Each row was made from one walk, in order. Every step used is in the known rows, and no mark comes twice. Write each row's walk.
Known rows
vabi > dunu > lises > bapab > ravet > bized: 1, 18, -19, -19, -25, -24, 11, -31, 12, -2, 18, 3, -6, 4, -2, 15, -19, -2, 16, 11, 5, 34, -13, -2, 13, 7, -10, -36, -2, 4, -5, 6
bized > lises > bapab > vabi > dunu: 17, 23, -8, -22, -2, -9, 13, 1, -1, -5, 17, 4, -13, -2, -13, 3, -3, 14, 11, 0, 17, 2, -16, 11, -2, 4, -6, -9, -1, -1, 14, 3
ravet > bized: -6, 6, -1, 8, -16, -5, -2, -19, 15, -14, 8, 6, -9, -6, -2, -5, -7, 6, 4, -2, -6, 9, -14, 13, 0, 15, 0, -8, 4, -7, 3, -10
bized > ravet: -2, 7, 6, 3, -17, -16, 9, 10, 15, -9, 4, -3, 9, -19, -12, 3, 5, -9, 9, 12, -6, -4, -3, -6, -2, -2, -6, -3, 17, 4, 8, -2
dunu > vabi > bapab > ravet > bized: 4, 18, -6, 14, -26, -10, -7, -8, 7, -15, 2, 5, -1, -14, 12, -9, -12, -17, -6, 2, -15, 0, -10, 5, 0, 8, -3, -17, -5, -5, 1, -19
ziresep > bized: 8, -1, 7, 15, -16, 1, 9, -12, 7, -7, 21, 9, -12, -11, -8, -3, -2, 4, 6, -1, -1, 8, -9, 0, -21, 0, 5, 3, 0, -6, 1, -3
buvul > ziresep > dunu > lises > bapab > ravet: 10, -1, 1, -5, -19, -18, 9, -11, 15, 3, 36, 1, -7, 11, -4, 1, 0, -5, 15, 23, 26, 26, -15, -16, 14, 7, -10, -22, 7, 19, 2, 12
bized > lises: 10, 9, -6, -8, 0, -6, 15, -13, 10, -3, 4, -2, -8, -9, -7, -3, 9, 2, 7, 2, 6, -2, -17, -7, -14, 4, 0, 4, 16, -5, 13, -3
dunu > ravet > bized > lises: -5, 6, 0, -1, 1, -13, 22, -23, 22, -7, 6, -1, -20, -14, -16, -17, 6, 4, 3, -16, -9, 9, -17, -3, 1, 6, 5, -8, 14, -12, 2, -13
buvul > ziresep: 5, -10, 10, 3, -8, -8, -12, -4, 13, -8, 20, 9, -6, -2, -5, -1, 7, 9, 11, 12, 11, 2, -15, 1, -1, 10, -6, -9, 8, 1, 15, -5
buvul > ziresep > dunu > ravet: 2, -11, 24, 16, 9, -9, -1, -4, 20, 1, 32, 9, -9, 2, -7, -18, 21, 0, 5, 3, 8, 11, -15, 0, 9, -4, -1, -11, 11, -8, 8, -5
ziresep > bized > ravet > dunu > vabi: 7, 1, -1, 27, -7, 8, 14, -7, 13, -19, 11, 8, 6, -37, -27, -1, 2, -19, 13, 1, -16, 2, -8, -1, -13, -9, 1, 15, -17, -8, 6, -10
lises > bapab > ravet > bized > vabi > dunu: 4, 15, -10, -3, -22, -14, -5, -5, -2, -1, 6, -3, -10, -9, 11, 7, -10, 7, 12, 3, 3, 33, -10, 20, 27, 8, -5, -24, -14, 2, -16, -1
vabi > bapab > ravet > dunu: 3, -4, -2, 1, -17, -10, -1, 1, 13, -11, -2, 4, 14, -15, -1, -1, -17, -17, 4, 0, -3, 2, -7, -14, -24, 13, 2, -14, 0, 1, -5, 1
buvul > ziresep > bized: 11, -8, 17, 17, -15, 6, -4, -14, 12, -7, 27, 9, -17, -5, -11, -8, 6, 12, 15, 5, 5, 9, -13, -1, -16, 10, 7, -5, -4, -1, 9, -9
lises > bapab > vabi > dunu > ravet: 2, 4, 3, -14, 0, -17, 11, 15, 0, -3, 30, 7, -17, -8, -20, 2, -9, 12, 5, -1, 8, 9, 0, 11, 1, -5, -6, -19, 1, -2, 4, 0
ziresep > bized > vabi > bapab: 15, -3, 13, 35, -23, 12, 6, 5, -5, -5, 9, -3, -6, -24, -1, -2, 8, -1, 1, -4, -4, 4, -21, 7, -27, 1, 11, 0, -4, -6, -5, -17
vabi > bapab > ravet > dunu > lises: 3, -5, -8, -7, -19, -11, 15, -17, 17, -10, 7, -2, 17, -10, -8, 11, -18, -25, 12, 5, 3, 9, -14, -24, -33, 9, -1, -16, 6, 4, -4, 0
buvul > ziresep > bized > ravet > dunu > lises: 3, -19, 10, 13, -14, 5, 15, -30, 34, -12, 20, 6, 5, -18, -39, 10, 3, -12, 33, 6, 3, 14, -21, -20, -18, 3, 6, -1, 1, 8, 6, -2
bapab > vabi > dunu: 7, 9, 4, -11, 0, -7, -4, -5, 1, -6, 21, 9, -2, 5, -4, 3, -5, 7, 13, 0, 4, -2, -10, 22, -12, -7, -5, -8, -8, -8, 10, -2
dunu > vabi: 4, 6, -8, 8, -4, -5, -2, 1, -1, -9, 17, 8, -6, -20, -2, 4, 4, -6, 0, 10, -2, -6, -4, 10, -4, -10, -8, 6, 0, -6, 13, -9
ravet > bized > lises > bapab: 6, 24, -13, -1, -15, -6, 15, -11, 11, -13, 3, -1, -24, -16, -12, -7, -2, 11, -4, -1, 4, 12, -19, 3, 6, 21, -1, -13, 12, -1, 7, -5
dunu > ravet > bized > lises > bapab > vabi: -2, 11, -3, -10, -6, -11, 28, 3, 12, -11, 20, -3, -34, -16, -28, -17, -7, 16, 0, -13, 6, 8, -9, 6, 1, 14, 5, -10, 11, -4, 4, -12
ravet > bized > vabi: -2, -4, -4, 18, -13, 1, -3, -7, 4, -6, 6, 1, -14, -14, 8, 2, 4, 6, 9, -2, -3, 13, -18, 26, 7, 6, 1, 0, 0, -7, -4, -18
lises > bapab > ravet > dunu > vabi: 6, 4, -22, -1, -11, -9, 6, 7, 6, -13, 12, 9, -7, -31, -7, 10, -20, -11, 1, 14, 6, 13, 7, -4, 2, 7, -10, -1, -15, 4, -2, 6
bapab > ravet > bized > vabi > dunu: 3, 6, -5, 2, -12, -11, -9, -17, 5, 2, 5, 1, -4, 1, 17, 2, -3, 0, 18, -4, -5, 25, -20, 20, 13, 0, -4, -18, -14, -8, -13, -9
ziresep > buvul: -3, 9, -4, -5, -20, -7, 11, -4, -2, 1, 20, 12, -6, -8, -7, -4, -1, 5, 5, 1, 14, 3, -5, -7, -22, -5, -9, 11, 12, -15, 15, 0
vabi > dunu: 7, 9, -3, -5, 0, -11, -6, -13, 5, -3, 15, 8, 6, 1, 4, 7, 1, 2, 8, 4, -4, 7, -12, 12, 1, -7, -9, -13, 2, -15, 10, 2
bapab > ravet > bized: -4, 3, -2, -3, -25, -17, 1, -17, 15, -7, 8, 1, -10, -2, 12, -9, -15, -1, 8, 1, -2, 14, -7, 0, 0, 12, -1, -16, -1, 0, -8, -4
dunu > lises > bapab > ravet > bized > vabi: -2, -3, -21, -2, -34, -15, 17, -6, 6, -1, 18, -11, -19, -15, -1, 13, -13, -2, 17, 11, 12, 33, -16, 1, 5, 9, -3, -17, -1, 14, -15, -7

Write each row's walk
8, 3, -4, -21, -1, -11, 12, -17, 5, -2, 30, 4, 2, 9, -10, 16, -8, 0, 24, 5, 8, 4, -21, 11, -14, -13, -10, -8, -2, -1, 14, 2 : bapab > vabi > dunu > lises
10, -14, 13, 15, 3, -2, 10, -11, 0, 8, 23, 4, -13, -18, -10, 0, 12, 4, 14, -13, -8, 24, -14, 13, -5, -17, 8, -4, -11, -18, -8, -9 : ziresep > bized > vabi > dunu > ravet
19, 3, 13, 10, -5, 7, 7, -25, 17, -5, 19, 7, -22, -5, -18, -15, 14, 13, 15, 0, 10, 7, -28, -11, -17, 7, 7, -2, 3, -6, 14, -7 : buvul > ziresep > bized > lises
-7, 6, 5, 0, 1, -15, 4, -26, 18, -4, 13, 9, -6, -4, -10, -8, -1, 5, 6, -10, -15, 17, -11, 14, 10, -1, -1, -24, 2, -21, 2, -8 : vabi > dunu > ravet > bized
-5, -4, -14, -4, -18, -11, 28, -6, 20, -15, 10, -3, 8, -27, -34, 22, -8, -14, 18, 18, 4, 13, -6, -20, -4, 8, -8, -2, 12, 14, 3, 9 : bized > ravet > dunu > lises > bapab
2, -1, -16, -19, -31, -25, 23, -4, 5, 1, 23, -5, -8, -11, -9, 16, -16, -7, 12, 21, 14, 20, -3, -22, -8, 6, -12, -20, 11, 19, -2, 9 : dunu > lises > bapab > ravet
16, -11, 21, 38, -17, 15, -10, 3, 4, -6, 14, 2, -7, -14, -6, -5, 14, 6, 6, 0, 2, 8, -23, 6, -19, 9, 12, -9, -2, -2, 1, -20 : buvul > ziresep > bized > vabi > bapab
13, 27, -12, 6, -16, -7, 6, -17, 9, -9, -2, -1, -4, -16, 8, -17, -6, -15, -4, -4, -12, -4, -22, -4, -4, 8, 0, -18, 2, -7, 5, -20 : dunu > vabi > bapab > ravet > bized > lises
-12, -1, 6, 7, -7, -16, 11, -15, 20, -10, 12, 3, -17, -13, -10, -11, -1, 6, -1, -8, -9, 14, -6, 1, 2, 3, 4, -14, 12, -12, -1, -13 : dunu > ravet > bized
11, 1, -18, -5, -5, -7, 13, -9, -6, 3, 22, -2, -6, -11, -9, 25, 7, 1, 16, 15, 12, 24, -23, 12, 9, -7, -10, -10, 2, 2, 0, 1 : bized > vabi > dunu > lises > bapab
6, 11, -17, -26, -23, -25, 16, -14, 4, 6, 26, -2, 1, -1, -3, 21, -15, -6, 16, 20, 11, 25, -9, -12, 3, 1, -13, -30, 0, 10, -1, 15 : vabi > dunu > lises > bapab > ravet
2, 4, 1, 25, -19, 3, -7, -3, 2, -11, -3, -3, -5, -17, 8, -2, 4, 0, -6, -7, -10, 6, -24, 19, -2, 12, 4, -12, 6, -8, -5, -24 : ravet > bized > vabi > bapab
4, 9, -21, 0, -11, -5, 6, -25, 2, -2, 16, -2, -13, -8, -5, 20, 0, 5, 15, 8, 4, 34, -27, 20, 17, 2, -5, -18, -3, -2, -2, -7 : ravet > bized > vabi > dunu > lises > bapab
5, 1, -10, -17, -20, -11, 24, 10, 0, -7, 31, -1, -17, -10, -20, 17, -16, 6, 11, 15, 20, 6, -10, 0, -17, 5, -10, -5, 9, 15, 9, 2 : dunu > lises > bapab > vabi
4, 3, 14, 16, -26, -4, 14, -2, 12, -8, 12, 3, -1, -22, -19, -4, 3, -7, 12, 4, -11, 3, -7, -12, -13, -3, 5, 2, 4, 1, 5, -3 : ziresep > bized > ravet
9, 2, -20, -15, -19, -20, 13, -6, -3, 9, 21, -10, -4, -8, 1, 23, -6, -4, 21, 18, 13, 32, -16, 0, 8, -7, -13, -17, -4, 10, -10, 6 : bized > vabi > dunu > lises > bapab > ravet
7, 5, -7, -14, -5, -14, 10, -29, 10, 1, 22, 4, 9, 5, -7, 18, 0, -7, 20, 12, 0, 13, -23, 3, -8, -9, -9, -14, 5, -7, 11, 3 : vabi > dunu > lises
4, 24, -7, -11, 3, -15, 21, -21, 13, -6, 9, 2, -20, -14, -19, -8, 3, 11, 1, -10, -6, 21, -16, 4, 17, 4, 2, -26, 12, -18, 4, -1 : vabi > dunu > ravet > bized > lises > bapab
4, 14, -9, -11, -18, -15, 13, -25, 16, -4, 2, -1, -14, -1, 3, -18, -7, 0, 13, -5, 1, 10, -20, -7, -2, 13, 3, -12, 4, -4, -2, -7 : bapab > ravet > bized > lises
19, -13, 10, 11, -3, 8, 2, -37, 6, 8, 31, 3, -9, 5, -12, 12, 18, 4, 34, 8, 9, 27, -35, 11, -7, -12, 1, -8, -10, -6, 3, -11 : buvul > ziresep > bized > vabi > dunu > lises
-5, 12, 3, -10, -7, -15, 10, -1, 6, -10, 26, 8, -24, -7, -17, -6, -14, 14, 1, -9, 2, 17, -3, 22, 10, 4, 0, -26, -4, -8, 1, -8 : lises > bapab > vabi > dunu > ravet > bized
2, 0, -13, 3, -5, -5, 5, -33, 10, 1, 16, 0, -4, 2, 0, 16, 6, -1, 22, 0, -3, 26, -32, 26, 7, -5, -4, -12, -3, -13, 2, -14 : ravet > bized > vabi > dunu > lises
6, 19, -9, -5, -13, -4, 16, 2, 9, -15, 10, 3, -28, -10, -16, -11, -10, 18, 4, -5, 13, 4, -18, 12, -2, 22, 0, -8, 4, 4, 9, -9 : ravet > bized > lises > bapab > vabi
4, 6, -1, -5, -20, -8, 9, 24, -2, -12, 23, 3, -17, -14, -13, 6, -12, 14, 0, 10, 17, 1, -2, 13, -9, 11, -9, -4, 5, 9, 9, 0 : lises > bapab > vabi
9, 23, -3, -1, -25, -13, 11, -18, 17, -9, -7, -4, -3, -5, 5, -20, -9, -9, 0, -10, -4, 1, -25, -11, -11, 19, 2, -26, 9, -2, -2, -13 : vabi > bapab > ravet > bized > lises
4, -3, -12, -9, -16, -15, 7, -32, 9, 6, 12, -4, -7, 5, 7, 9, -4, -7, 27, 1, -2, 33, -28, 12, 8, -5, -4, -19, -9, -2, -10, -8 : bapab > ravet > bized > vabi > dunu > lises
5, -6, -18, 2, -3, -6, 2, -8, 10, -9, 9, 9, 6, -21, -3, 7, -12, -19, 8, 6, -2, 3, -3, -3, -10, -3, -7, 5, -15, -2, 1, -1 : bapab > ravet > dunu > vabi
-2, 13, -10, -4, -35, -20, 4, -1, 10, -11, 11, 2, -17, -9, 2, -7, -19, 4, 1, 10, 4, 20, 1, 0, 10, 22, -4, -25, 0, 9, -8, 0 : lises > bapab > ravet > bized
-1, 16, 2, 6, -33, -13, -3, -10, 14, -12, -1, 1, 3, -5, 12, -11, -18, -9, -1, -2, -9, 5, -10, -4, -6, 18, 1, -29, 4, 2, -6, -11 : vabi > bapab > ravet > bized
8, 5, -10, 21, 1, 8, -7, -2, 5, -18, 0, 12, 13, -30, -10, 4, -2, -18, -7, 0, -10, -11, -13, 5, -16, 2, -4, 1, -4, -11, 12, -12 : ravet > dunu > vabi > bapab
12, 30, -11, -16, -5, -3, 11, -15, 6, -12, 14, 7, -19, 0, -11, -4, -9, 19, 9, -7, 9, 9, -25, 25, 10, 14, -3, -20, -3, -5, 11, -4 : ravet > bized > lises > bapab > vabi > dunu
1, -2, 13, 9, 6, -10, 14, 0, 13, 3, 29, 4, -7, -9, -5, -14, 14, -8, -1, -3, -4, 7, -7, 3, 7, -14, 1, -3, 11, -10, 4, 0 : ziresep > dunu > ravet
13, 5, 7, 24, 8, 5, -15, -7, 8, -7, 31, 14, -5, 4, 4, -6, 20, -6, 4, 15, 7, -2, -17, 20, 16, -9, -6, 8, -4, -9, 20, -10 : buvul > ziresep > dunu > vabi
-5, 8, -18, -11, -34, -23, 19, -16, 15, -6, 18, -5, -18, -8, -5, 8, -21, -2, 10, 13, 9, 28, -9, -12, 2, 17, -7, -26, 5, 14, -4, 0 : dunu > lises > bapab > ravet > bized
-5, 3, 9, -6, 2, -11, 3, -11, 13, -6, 20, 8, -13, 2, -14, -9, -8, 9, 10, -16, -5, 11, -8, 23, 2, -5, 1, -17, -5, -15, 2, -15 : bapab > vabi > dunu > ravet > bized
18, 7, 6, -2, -24, -6, 13, -9, 9, -2, 22, 0, -27, -8, -17, -17, -2, 10, 18, 9, 21, 20, -16, -22, -8, 19, 4, -16, 0, 15, 2, 5 : buvul > ziresep > bized > lises > bapab > ravet
5, 9, -18, -15, -12, -15, 14, -19, 3, -3, 24, 2, -1, -3, -13, 23, -2, 0, 10, 17, 10, 20, -15, -1, 2, -1, -13, -22, 8, 3, 11, 11 : vabi > dunu > lises > bapab
9, -5, 3, 10, -24, -11, 2, 17, -2, 0, 2, -10, 5, -16, 15, -4, -1, -12, 3, 4, 1, 4, -15, -4, -14, 5, -1, -11, 3, 4, -10, -10 : bized > vabi > bapab > ravet
8, 14, -2, 18, -11, -1, -3, 8, -2, -13, 10, 7, 7, -23, 2, 0, 4, -13, -11, 9, -10, -17, -12, 7, -13, 0, -4, -5, 5, -8, 14, -17 : dunu > vabi > bapab
3, 18, -1, 11, 1, -10, 25, -16, 17, -5, 19, 0, -25, -13, -12, -22, 10, 5, -7, -10, 0, 21, -19, 0, 21, 1, 2, -13, 15, -8, 0, -2 : ziresep > dunu > ravet > bized > lises > bapab
0, -10, -9, -7, -13, -12, 3, -5, 16, -7, 4, 7, 4, -12, -2, 2, -13, -10, 15, 3, 5, 11, -1, -8, -13, 7, -3, -5, -8, -1, -7, 8 : bapab > ravet > dunu
14, 13, -26, -8, -4, -7, 15, -2, 5, -10, 6, 4, -6, -27, -12, 1, -8, -11, 4, 9, 6, 10, -7, -12, -1, 5, -4, 1, -9, 1, 2, 5 : bized > lises > bapab > ravet > dunu > vabi
5, -13, -4, 11, -13, -2, 0, 9, 6, -5, -5, -4, 9, -22, 7, 4, -7, -18, 8, -3, 1, 7, -15, -2, -17, 8, 2, -7, -8, 1, -15, -5 : bized > vabi > bapab > ravet > dunu
0, -3, -16, -9, -22, -14, 8, 8, 9, -8, 8, 7, -4, -21, -5, 8, -21, -2, 8, 11, 11, 20, 4, -13, -2, 17, -6, -12, -6, 11, -9, 12 : lises > bapab > ravet > dunu
9, 15, 1, -24, 8, -15, 26, 6, 3, 0, 22, -1, -17, -12, -24, -6, 0, 11, 5, -6, 10, 7, -14, 3, 1, -4, -4, -15, 5, -4, 9, 2 : bized > lises > bapab > vabi > dunu > ravet
3, 10, -3, 22, -8, 1, 3, 9, 12, -22, -5, 5, 24, -34, -18, 8, 1, -32, -1, 4, -19, -14, -8, -3, -12, -1, -5, 1, 1, -4, 12, -13 : bized > ravet > dunu > vabi > bapab
22, 10, 4, 8, -15, 4, 14, -13, 9, -7, 20, 4, -29, -11, -24, -9, 8, 19, 10, 7, 18, 14, -21, -8, -9, 17, 5, -10, 4, 3, 12, -3 : buvul > ziresep > bized > lises > bapab
-3, -5, -11, -10, -16, -7, 29, 9, 17, -16, 20, 0, 3, -22, -40, 21, -15, -10, 21, 11, 13, 6, -7, -8, -14, 7, -7, 0, 4, 19, 6, 5 : bized > ravet > dunu > lises > bapab > vabi
11, 15, -15, -19, -22, -23, 24, 4, 3, 0, 6, -5, -16, -14, -2, -3, -9, 5, 5, 11, 15, 12, -9, -18, -5, 12, -8, -14, 9, 11, -2, 11 : bized > lises > bapab > ravet
